Each row comes from the steps of one walk. Every step used is in the known rows, and no mark comes twice. Write the walk behind each row, first mark first.
Known rows
subo zolos gamip: [ -3.6   2.5 -17.6  30.6   9.0  15.8   1.6 -30.9  13.6  23.5   4.3  24.5
  -8.0  -4.6  13.5   8.2   9.6  -3.6 -14.6]
subo zolos vateze pepo: [ 46.8  10.4  24.1 -23.4 -12.2   9.8  28.1  27.6 -13.7 -19.6   8.3   1.8
  -4.2  15.8 -12.0   1.3 -38.4  21.8   6.6]
gamip vateze: [ 40.2   4.6   8.9   5.7 -10.6 -18.0  12.5   2.0 -15.6   1.7  -0.5   4.3
 -22.2  -4.5  19.8   9.8 -21.4   3.1 -14.0]
ganin vateze pepo zolos: [ 43.1 -10.6  13.0  -3.3 -12.2 -25.4  23.3  31.4 -19.3  -9.4  -0.5  14.8
 -18.2  -2.0  -2.4 -29.5 -17.7  13.6   4.6]
ganin zolos subo: [ -2.4 -15.2  -4.4  25.0  27.6   8.0   7.3 -34.1  -0.9  30.8  12.0   4.0
  11.4   3.5  39.8  33.5   4.7   6.1 -17.5]
dutige zolos: [ 15.6  -2.6   7.1  22.6   1.3 -17.2  27.6 -22.0 -15.3   6.5  20.0  13.5
   5.1   9.1  24.3  32.4 -13.8   2.5 -18.7]
pepo zolos vateze subo: [ 43.5 -25.8  11.2  18.7  10.9 -42.7   1.4  11.2   3.8 -25.2   5.5  30.6
 -19.6  -9.2  21.1 -13.3  -8.4  -7.8  10.2]
dutige zolos gamip vateze pepo: [ 34.9   4.6   5.8   7.9  10.7  -3.1  20.3 -23.2 -17.2  -1.1  17.9   7.9
  28.0   8.7  27.3   7.8 -18.8  20.3  18.7]
subo zolos vateze gamip: [ 27.6   0.8   0.6  13.5  -5.7 -23.2 -23.0 -19.2   1.1   2.3  23.0  19.3
 -35.4   8.2  -1.8 -12.6 -15.0   4.2 -13.2]
dutige vateze subo zolos: [ 23.0  -8.4   2.7   3.4  15.0 -12.6   7.8  15.8   2.9  -2.2 -23.6  -0.3
 -11.3  27.3  10.3  -4.4 -25.6 -22.6 -26.7]
pepo zolos gamip: [ 11.2 -11.3 -17.7  35.6  15.1  -3.6   8.6 -29.4   5.1  13.0   4.3  44.1
 -17.7 -17.3  31.3   2.4  18.9  -3.2  -5.7]
ganin zolos gamip vateze pepo: [ 21.6 -12.2   9.4 -13.7  11.1  11.8   4.4 -19.3  -6.6   2.7  12.2  -5.8
  24.5   8.0  28.3   4.9  -3.8  25.8   6.9]
ganin zolos dutige vateze subo: [  8.6 -18.5  -3.4 -18.4  31.1  13.1   1.7 -15.4   9.2  -0.7  -0.1 -18.7
  14.9  43.6  29.3  24.7 -10.6  -2.1 -39.2]
zolos dutige vateze pepo: [ 45.0  19.9   0.9 -39.4   6.4  35.2  46.8  19.3 -23.2  -8.1 -14.1 -11.6
  -6.2  50.3  -4.5   7.3 -40.5  18.5 -24.3]
subo zolos gamip vateze pepo: [ 29.3  11.4   2.1  -4.5   5.1  18.7   9.4  -9.8  -0.8   2.6  -0.9   5.8
  11.5   3.2  12.0  -4.0 -14.4  17.5   9.8]
subo zolos gamip vateze: [ 14.5   9.4 -13.7  20.7   5.4  11.4 -10.8 -28.9   9.0  16.8   4.9  14.8
  -4.9 -10.4  26.2  12.4  -3.3   1.6  -7.0]
dutige zolos gamip vateze: [ 21.1   2.5  -8.1  32.3  10.7 -10.8  -0.2 -41.4  -5.8  14.2  23.2  15.5
  11.3  -5.4  42.2  26.1  -8.4   3.5   2.9]
gamip vateze pepo zolos: [ 57.0  -0.7  20.9 -21.3  -3.1 -13.1  31.7  16.9 -21.8 -24.5  -0.5  13.5
  -3.8  -0.3  25.0  -3.9 -22.7  18.2   6.8]

Which walk is each row?
[ 24.3  -9.1  -3.0  11.3  14.5   4.1  28.1  -9.2  -6.3  -2.2  -2.6  37.5
  -1.0  -3.8  17.3 -16.9   8.5  13.0  12.1] : vateze pepo zolos gamip
[ 11.7 -19.4   3.4  27.6  -0.9 -37.5 -16.9  10.1  12.7   6.2  -6.1   4.8
  -9.4  -1.4  -5.3 -27.9 -10.9 -16.0 -12.7] : ganin vateze subo zolos
[ 30.1 -10.5 -11.5  -4.1  31.1   0.8  13.6  -3.6   6.2 -14.0 -13.1  14.3
  -9.8  28.6  31.7   7.7 -11.6 -12.2 -26.9] : pepo zolos dutige vateze subo
[ 28.6  -5.1 -13.8  24.9  10.8  -8.2  -3.1 -25.9   2.5   7.1   7.1  34.0
 -15.3 -23.3  43.8   3.6   6.3   2.2   3.6] : pepo zolos gamip vateze
[ 25.6 -25.0  -9.0  36.9  28.1 -34.1 -17.2 -24.9  15.4  -1.4  -5.4  35.0
  -4.0 -21.8  46.9 -20.5  14.6 -12.1  11.8] : pepo zolos gamip vateze subo
[ 14.0  16.0 -23.8  -8.9  13.7  19.9 -11.1 -34.0   4.7  11.9   7.9   4.0
 -23.6  47.0   7.9   8.1 -15.9  -1.8 -49.1] : subo zolos dutige vateze gamip
[  2.7  -2.4 -14.5  43.7  15.1  -6.1  12.1 -45.3  -3.5  21.0  20.6  25.6
   8.9   1.3  29.2  21.4   4.2  -0.9  -5.3] : dutige zolos gamip
[ 10.8  -9.4 -17.5  27.0  28.9  -0.5  -7.5  -7.9  13.7  12.4 -24.6  11.7
  -4.4  18.3  15.2 -13.8  -6.4 -23.2 -15.0] : dutige vateze subo zolos gamip
[  2.7  15.5 -11.1  -4.9   6.6  37.8  16.0 -28.5  13.4   9.1  14.7   5.8
   0.2  18.6  12.2  39.2  -6.5   8.4 -35.4] : subo zolos dutige
[ 24.6 -17.7  -7.5  39.1  21.2 -32.6 -16.3 -22.7  10.4   8.7 -14.0  18.8
  -5.0 -12.1  25.6 -26.1   6.1 -11.9   8.2] : zolos gamip vateze subo
[ 18.1   1.3  -3.4  -3.4  18.9   7.2  -7.8 -25.9  24.2  -6.3   4.3  -1.9
  17.1  13.3  26.7  17.4 -10.7  -0.8 -17.4] : gamip vateze subo zolos dutige
[ -0.7  -5.1  -6.9   8.2  23.8  12.7   4.8 -28.9  26.7   0.2   2.5   8.8
  13.1  19.4  13.5  14.0   3.0  -4.7 -26.2] : vateze subo zolos dutige
[ 33.8   7.6  10.5   0.7 -12.5   2.5   7.0   7.7  -1.0  -6.3  15.7   8.7
 -22.4   2.5   1.4  20.3 -28.9   5.0  -9.5] : subo zolos vateze
[ 51.3   2.3   5.8   3.9  21.2  -2.9  27.4   2.0 -17.0  -3.6  -5.7  18.3
   8.5  -6.0  39.9   1.2 -18.5  17.3  20.4] : gamip vateze pepo zolos subo
[ 30.6   4.3   2.5 -24.1  11.4  24.2  43.1  -7.8  -5.3 -16.6   9.9  18.1
   5.5  19.4  15.1  12.9  -4.8  25.4 -10.0] : vateze pepo zolos dutige
[ 49.3  10.0   8.3 -35.9   6.2  19.3  31.0  -5.2  -7.0 -24.9  10.7   9.0
  10.1  13.1  29.2  16.4 -18.9  29.0  -0.4] : gamip vateze pepo zolos dutige
[ 42.6 -12.8   0.6  19.2  -1.8 -42.7 -17.7 -17.4  -6.6  -8.9  24.4  39.1
 -47.1  -5.6  16.6 -22.2  -4.5   4.4  -3.4] : pepo zolos vateze gamip
[ 38.1  -6.8  16.4  -9.2   0.9  -7.2  44.7  13.0 -18.9 -18.2  -1.3  23.5
  -7.3   5.4  11.6  -7.3 -10.3  15.2  -2.0] : vateze pepo zolos
[ 25.0  -9.3  10.2  11.3   8.0 -25.8  -6.3  -4.7  10.7  -5.9  -7.5   2.5
   2.1   0.0  22.4  -1.4 -14.0 -11.5  -8.7] : gamip vateze subo zolos
[ 58.9   4.7  24.8 -15.6 -14.3  -7.9  35.0  33.4 -26.4 -21.0   2.1   5.8
 -17.2  12.3 -13.6 -11.7 -37.4  23.1  11.1] : zolos vateze pepo
[ -6.8 -17.0 -12.7  44.0  26.6  -8.0 -10.6 -31.3  26.2  14.1  -7.4  25.5
   4.9  -3.3  15.6 -16.7  16.9 -16.2  -5.8] : vateze subo zolos gamip
[ 41.0  -0.6  -7.4  -5.2  16.6  12.6  31.3  12.3 -17.5  -3.6 -16.7  22.9
 -12.7  17.2  17.2 -15.5 -14.7   6.3   1.6] : dutige vateze pepo zolos gamip
